What can hang from each mark
Q272: Q70
Q761: Q272 Q812 Q904 Q910
Q904: Q70 Q761
Q976: Q272 Q904
Q70: Q272 Q812
Q812: Q761

Each row was made from one small tree. The marks that hang from a mark follow it in brackets, in the order of their numbers. Every link used is in the known rows. Write each row's tree.
Known rows
Q70[Q272]: [ 0.30  2.40 -1.00 -0.29  0.25  0.43  1.30 -1.95 -0.67 -1.18  0.32  0.58
 -0.40 -1.88  1.36 -2.27  0.13 -1.91]
Q976[Q272 Q904[Q70 Q761[Q812 Q910]]]: [ 1.26  1.66  4.12 -0.81  2.20  4.82 -0.01 -1.86  4.36  0.72  0.24 -0.77
 -3.79  0.75  1.98 -1.87  1.07 -3.19]
Q272[Q70[Q812[Q761]]]: [ 3.72  1.03  2.21 -1.25  4.71 -0.66  1.10 -0.06 -3.88 -0.59  1.88 -3.52
  0.84 -3.64  0.42 -0.35  0.14 -3.29]
Q976[Q272[Q70] Q904[Q761[Q812]]]: [ 2.74  1.26  1.20 -0.83  3.27  3.47  0.15 -0.81  0.80 -0.81  0.64 -0.73
 -2.02 -2.42  3.01  0.77  2.40 -3.37]
Q272[Q70[Q812[Q761[Q904 Q910]]]]: [ 4.27  0.33  3.39 -1.41  3.45  0.83  1.19  0.32 -3.83  0.36  2.83 -2.49
  1.70 -2.43 -0.37 -0.60  0.83 -3.69]
Q761[Q904]: [ 1.81  1.31 -1.60 -0.23  0.32  0.35  0.22 -1.33 -2.21 -1.41  0.46  2.09
  0.86  1.97  1.54  1.52 -0.60 -1.85]
Q70[Q272 Q812]: [-0.25  2.41  0.26  0.58  2.43 -0.89  1.64 -1.83 -0.35 -0.83  2.06 -2.05
 -0.84 -1.40  1.92 -2.72  0.89 -1.56]
Q904[Q761[Q910]]: [ 2.34  1.56  3.23 -0.46 -0.74  2.58  0.37 -0.92  0.94  0.30 -2.52  0.83
 -0.35 -1.38  0.27 -1.38  0.25 -3.16]
Q272[Q70[Q812[Q761[Q910]]]]: [ 3.88  1.16  4.50 -1.68  4.39  0.91  1.33  0.04 -2.73  0.30  2.34 -4.14
  0.95 -3.51 -0.57 -2.33  0.73 -3.91]
Q976[Q904]: [ 1.31  1.27 -1.14  0.66  1.85  0.71 -0.26 -1.63 -2.42 -2.66 -1.79  1.16
 -0.70  1.96  2.16  1.15  1.07 -1.69]
Q904[Q761]: [ 2.27  1.38  0.83  0.45 -0.35  1.10  0.17 -1.04 -0.41 -0.70 -2.70  1.53
 -0.66 -1.42  1.08  0.66 -0.48 -2.50]
Q70[Q272 Q812[Q761[Q904]]]: [ 1.27  0.59  0.59  0.10  3.46 -1.60  1.74 -1.16 -2.66 -0.89  0.98 -0.95
  0.41 -2.00  1.34  0.54  0.15 -2.04]
Q976[Q272[Q70[Q812]] Q904[Q761]]: [ 1.61  0.62  0.93  0.53  3.72  1.57  0.53 -0.90 -2.64 -0.80  0.28 -1.65
 -2.26 -2.40  3.01  0.27  2.38 -3.31]
Q904[Q761[Q272[Q70] Q812 Q910]]: [ 3.21  1.99  5.07 -1.90 -0.30  4.79  1.10 -0.02  5.34  1.81  3.36 -1.92
 -0.79 -4.98  0.69 -4.81  2.05 -4.37]
Q976[Q272[Q70[Q812]] Q904[Q761[Q910]]]: [ 1.75  0.83  3.38 -0.20  3.00  3.11  0.80 -0.76 -1.53  0.18  0.71 -2.27
 -2.14 -2.20  2.28 -1.85  2.85 -3.90]
Q812[Q761[Q910]]: [ 2.73  1.67  3.82 -2.01  2.28  1.14  0.61 -1.26 -1.58 -0.47 -1.04 -0.56
  0.80 -0.97 -0.24 -1.17 -0.46 -3.49]
Q70[Q812[Q761]]: [ 2.04  1.36  2.54 -0.45  5.16 -1.49  0.82 -1.26 -2.03 -1.10  0.38 -2.66
  0.22 -0.67  1.08  0.21 -0.28 -2.56]

Write each row's tree
[ 2.73  1.39  2.05 -2.39  1.00  1.29  1.20 -0.62 -1.75 -0.54  1.93 -1.55
  0.27 -5.27  0.26 -2.65 -0.10 -4.21]  Q812[Q761[Q272[Q70]]]
[ 2.42  2.02  2.27 -1.44  2.23  2.41  0.42 -1.15  2.50 -0.05  3.21  0.14
  0.99  2.51  1.40 -0.83  1.03 -2.29]  Q761[Q812 Q904 Q910]
[ 2.33  1.28  1.37 -0.56 -2.15  2.66  0.89 -0.21  0.56  0.16  0.69  0.03
 -0.94 -5.50  0.89 -2.91  0.78 -3.96]  Q904[Q761[Q272[Q70]]]
[ 1.98  1.24 -0.94 -1.17 -1.30  1.89  0.97 -0.69 -1.52 -0.37  3.97  0.64
  0.49 -2.36  1.25 -2.13  0.57 -3.22]  Q761[Q272[Q70] Q904]
[ 2.99  0.70  2.62 -1.63  1.64  1.11  0.61 -0.87 -2.53 -0.53 -0.61  1.01
  1.54  0.26 -0.15  0.82 -0.67 -3.30]  Q812[Q761[Q904 Q910]]
[ 2.81  0.72  1.38  1.14  1.23  2.90 -0.52 -0.76  3.39 -0.60 -1.92 -0.22
 -3.23  0.28  1.50  0.79  0.28 -1.80]  Q976[Q904[Q70 Q761[Q812]]]
[ 0.79  2.13  0.74 -1.00  1.25  1.49  0.71 -1.73  3.82 -0.36  4.54  0.14
  0.04  1.50  2.62 -1.51  0.98 -2.24]  Q761[Q272 Q812 Q904]
[ 1.51  1.36  2.79 -1.05  0.55  2.13  1.59 -0.44  0.06  1.10  6.04 -2.35
  0.39 -1.75  1.12 -4.74  2.15 -3.45]  Q761[Q272[Q70[Q812]] Q904 Q910]
[ 2.88  1.53  4.33 -2.91  0.60  2.81  1.44 -0.49 -0.66  0.43  2.37 -2.01
  0.51 -5.10 -0.60 -4.65  0.75 -4.90]  Q812[Q761[Q272[Q70] Q910]]
[ 2.08  0.67 -0.52 -0.42 -0.25  0.54  1.30 -1.13 -1.97 -0.40 -0.02  0.93
 -0.92 -2.43 -0.33  0.02 -2.11 -2.37]  Q812[Q761[Q904[Q70[Q272]]]]
[ 1.64  0.93  3.36 -1.82 -1.01  2.66  1.00 -1.30  1.20  0.99  1.74 -0.02
 -0.74 -1.01 -0.66 -3.30 -1.59 -3.77]  Q812[Q761[Q272 Q904[Q70] Q910]]
[ 0.46  1.40 -1.78  1.06 -0.39  1.73  0.62 -1.83 -0.74 -1.56 -1.02  0.50
 -2.98 -0.78  1.24 -1.64  0.05 -1.46]  Q976[Q904[Q70[Q272]]]
[ 2.41  0.48  2.91 -0.08 -1.64  4.47  0.63 -0.13  0.47 -0.11 -0.86  0.21
 -1.81 -4.34  0.95 -3.35  2.95 -4.19]  Q976[Q904[Q761[Q272[Q70] Q910]]]
[ 1.40  2.10  3.28 -0.51 -0.70  3.18  0.53 -1.25  7.12  1.19  1.55 -1.00
 -3.09 -2.14  1.17 -3.69 -0.53 -2.91]  Q904[Q70 Q761[Q272 Q812]]
[ 2.21  0.50  2.38  0.90 -0.12  2.90 -0.18 -0.81 -0.21 -1.03 -4.23  1.58
 -1.33 -0.04  1.19  0.10  1.53 -2.84]  Q976[Q904[Q761[Q910]]]
[ 2.11  2.74  1.56 -2.13  1.61  2.56  1.09 -0.88  3.24  0.14  5.72 -2.34
 -0.19 -2.97  1.61 -4.14  1.55 -3.21]  Q761[Q272[Q70] Q812]
[ 0.22  0.53  2.20  2.10  0.02  1.60  0.35 -1.24  2.60 -0.26 -0.70 -1.58
 -4.37 -0.98  2.15 -2.62  0.92 -2.34]  Q976[Q904[Q70[Q812] Q761[Q272]]]
[ 1.78  1.90  1.67  0.23 -0.49  2.63  1.04 -0.97  4.90  0.81  0.17 -0.64
 -2.95 -3.59  0.74 -2.25 -0.49 -2.07]  Q904[Q70[Q272] Q761[Q812]]
